Each row was made from one small tree. The marks that hang from a mark follow it in brackets, in alphabetical order. Every link used is in the known rows. Write each row's tree.
Known rows
nefup{kati{lusozol{gukel{nulus}} ramili zutev}}: [ 14.2 -34.5  17.7  13.1 -20.1  -5.3  21.0  -7.4  38.0  -0.4  17.7   5.3
  31.4   6.2   6.0  16.9]
gukel{nulus}: [ 17.4   8.3   8.3  10.5   7.4  -2.5 -22.0  10.6   4.1  -1.4  -5.2 -19.1
  -4.9  20.1 -12.2   3.8]
nefup{kati}: [  6.3 -14.2   2.9 -12.3  -7.0   6.4   8.6   2.4   5.8  -5.7  12.0   6.8
  13.3 -10.0   9.7 -10.6]
kati{lusozol{gukel{nulus}} nefup}: [ 13.3 -23.2  19.9  33.7 -11.1 -11.4   7.3  19.7  26.7   6.6  14.7  -4.0
   5.1  14.2 -21.5  -6.8]
zutev{kati{lusozol{gukel{nulus}} nefup ramili}}: [ 25.4 -23.7   8.8   8.1 -30.7 -10.4  17.3   3.8  28.6  16.4  31.3  25.1
  31.4   0.2  -7.6   1.5]
lusozol{kati}: [ -5.6   2.4 -12.5  -8.6  12.1  -0.3   4.0  17.1   0.2  -1.9   5.0   3.4
   1.3   6.7  25.7  -2.7]
gukel{lusozol}: [  1.8  -1.0 -19.0   8.2  14.0   4.0  12.2  12.2  -5.9  -9.8  -4.2 -30.8
   5.2  11.2  -4.6   4.3]
nefup{kati{lusozol ramili zutev}}: [  7.1 -38.8  12.3  -3.5 -37.1  -1.3  32.2 -23.5  19.1   0.1  21.3  20.1
  35.1  -6.9  23.0  17.1]
dilun{zutev{kati{lusozol{gukel} nefup ramili}}}: [ -1.3 -17.0  20.7 -10.9 -41.2   4.4  35.3  -3.0  15.6  34.4   6.6  55.8
  30.8  -8.3  -1.5  -2.9]
gukel{lusozol nulus}: [ 19.4   7.2 -10.6  19.4  21.5   1.7  -9.8  22.7  -2.1 -11.1  -9.5 -49.4
   0.2  31.0 -17.1   7.9]
ramili{kati{lusozol{gukel} nefup}}: [-13.3 -29.0  -5.3  -3.8  -2.0  -4.3  18.7  10.9  17.7  10.7  29.6   4.4
  13.5   7.3   0.4 -16.6]
dilun{zutev{kati{lusozol{gukel{nulus}} nefup ramili}}}: [  7.3 -12.8  25.2  -5.4 -37.5   2.9  23.7   2.2  17.5  33.6   4.3  46.1
  28.2   2.1  -8.0  -1.3]
kati{lusozol{gukel{nulus}} nefup ramili zutev}: [ 11.7 -34.1  25.9  25.0 -28.5 -12.1  26.1  -7.9  41.3   9.6  16.1  12.1
  35.8  17.4  -7.8  21.6]
ramili{kati}: [-15.3  -6.4 -16.6 -25.2  11.2   3.7   1.9   0.7  -1.6   4.6  15.3  -2.0
   6.6   6.0  11.7  -9.6]
lusozol{gukel kati{nefup ramili zutev}}: [ -7.4 -13.3  -0.4  -3.7   9.9  -2.9  27.6  15.2  38.5   2.8  12.4  19.3
  34.4  11.1  18.0   6.2]
lusozol{gukel{nulus} kati{nefup ramili zutev}}: [ 6.2 -6.7  6.3  5.1 15.6 -5.1  9.7 23.7 41.5  1.6  8.1  4.4 30.2 26.7
  7.8  9.2]
kati{nefup ramili}: [  9.7 -13.9  -5.6 -14.5 -20.7  -1.8  18.8 -21.7  11.6   3.8  31.0  20.8
  22.5  -3.7   6.9  -1.2]

Which tree is each row?
[ -4.7 -34.4  32.3  11.6 -42.0  -3.9  32.7  -0.7   6.7   9.6  -1.0  25.1
  30.4   2.0   2.5  11.2]
kati{lusozol nefup zutev}
[ 13.7   1.8 -17.0   6.5  20.2   0.6   5.5  19.1   7.0 -11.0  -4.2 -36.8
  20.7  38.4  12.1  24.1]
gukel{lusozol{kati{ramili zutev}} nulus}
[  8.2 -30.6  27.8  19.2 -13.1  -2.5  14.8  13.8  29.4  -1.0   0.1   0.2
  23.7   6.8  -2.0   7.6]
nefup{kati{lusozol{gukel{nulus}} zutev}}
[ 18.1 -28.5   3.7  -9.0 -47.7  -6.7  28.7 -11.7   9.6  17.0  34.7  40.4
  35.3 -12.9   9.0   1.8]
zutev{kati{lusozol nefup ramili}}
[  7.7 -24.8  -5.4  25.7 -12.2 -15.3  18.8 -18.8  34.4   5.1  30.7  -0.3
   5.3   3.2   0.5  14.3]
kati{lusozol{gukel} ramili}
[ -8.9 -25.8  25.9  32.5 -13.0  -9.0  21.4   7.2  27.1   6.8 -11.7   3.5
  16.6   8.3  -6.8  20.5]
kati{lusozol{gukel} zutev}
[-20.4 -33.7  10.0  -4.7  -8.8  -1.9  27.5  10.7  20.7  12.8  13.7  12.6
  30.1  10.0   3.2  -2.9]
ramili{kati{lusozol{gukel} nefup zutev}}
[-20.7 -26.8   3.3 -10.6 -12.4  -1.2  19.3  -4.0   2.9  10.0   7.2   6.3
  20.9   9.8  16.5   9.7]
ramili{kati{lusozol zutev}}
[  1.2 -34.7  22.9   2.6 -30.6   1.4  25.9  -2.1  10.5  -0.3   3.9  15.4
  27.4  -5.9  14.3   8.2]
nefup{kati{lusozol zutev}}
[ -2.1 -11.7 -20.2  -8.6   4.9   4.7  34.6  11.5   3.8  -7.7   7.0  -8.4
  34.1  16.8  22.2  12.1]
gukel{lusozol{kati{nefup ramili zutev}}}
[ -2.9   1.5  11.4 -27.9 -31.0  10.7  21.4 -11.7  -0.1  29.1  -4.9  50.2
  25.4  -9.1   7.4   3.0]
dilun{zutev{kati{ramili}}}
[ 15.4  -3.5 -12.1   2.1  12.5   1.9  12.1  21.8   7.7  -9.0   1.5 -27.5
  29.1  36.4  10.0  16.1]
gukel{lusozol{kati{nefup ramili zutev}} nulus}
[  4.5 -29.0  38.7  32.5 -20.3  -8.9  18.1  19.0  30.2   8.8  -5.8   6.0
  25.8  18.2 -18.1  10.4]
kati{lusozol{gukel{nulus}} nefup zutev}
[ 21.2 -29.9   2.7  14.0 -12.7  -7.4  11.9  -7.0  35.1  -2.4  33.8  -3.0
  14.8   3.2   3.6   2.7]
nefup{kati{lusozol{gukel{nulus}} ramili}}
[ 18.3 -19.7  -0.1  32.7  -7.5 -16.9   4.6 -12.2  36.9   4.4  27.3 -12.6
   2.0  16.0  -7.7  16.7]
kati{lusozol{gukel{nulus}} ramili}
[  2.7  -9.2  33.5  -0.5 -32.1   5.6  18.9  19.3  10.7  33.3 -10.0  42.5
  21.9   2.8 -14.5  -8.4]
dilun{zutev{kati{lusozol{gukel{nulus}} nefup}}}
[  5.2   9.2  -4.7  17.4  39.0  -6.1 -13.9  41.6  29.4  -2.8  -0.5 -20.3
  -4.5  26.8  -0.1  -4.0]
lusozol{gukel{nulus} kati}
[  7.4   2.6   1.5  12.1  29.2  -4.5  -5.3  45.7  30.3  -0.4   7.1  -8.2
   5.6  24.6  -3.1 -13.8]
lusozol{gukel{nulus} kati{nefup}}
[ 15.8   3.4 -15.4   8.1  23.5   2.4   0.4  39.4  -1.6 -10.6   0.5 -37.6
   9.3  34.7   1.2  -2.3]
gukel{lusozol{kati{nefup}} nulus}
[13.4 -2.1 -8.8  6.3 22.5 -7.5  1.0 24.4 38.8  0.5 24.2 -3.7 13.8 24.0
  5.5 -4.5]
lusozol{gukel{nulus} kati{nefup ramili}}
[-11.8 -29.2  14.0   0.9  -4.8  -3.2  16.0  15.7  22.7  11.7  10.7   2.7
  27.5  20.3  -2.8  -0.8]
ramili{kati{lusozol{gukel{nulus}} nefup zutev}}
[  5.4 -38.8  13.6   7.7 -23.6  -3.5  32.3 -12.8  36.0   0.1  20.5  15.0
  34.1  -4.1  12.7  14.7]
nefup{kati{lusozol{gukel} ramili zutev}}
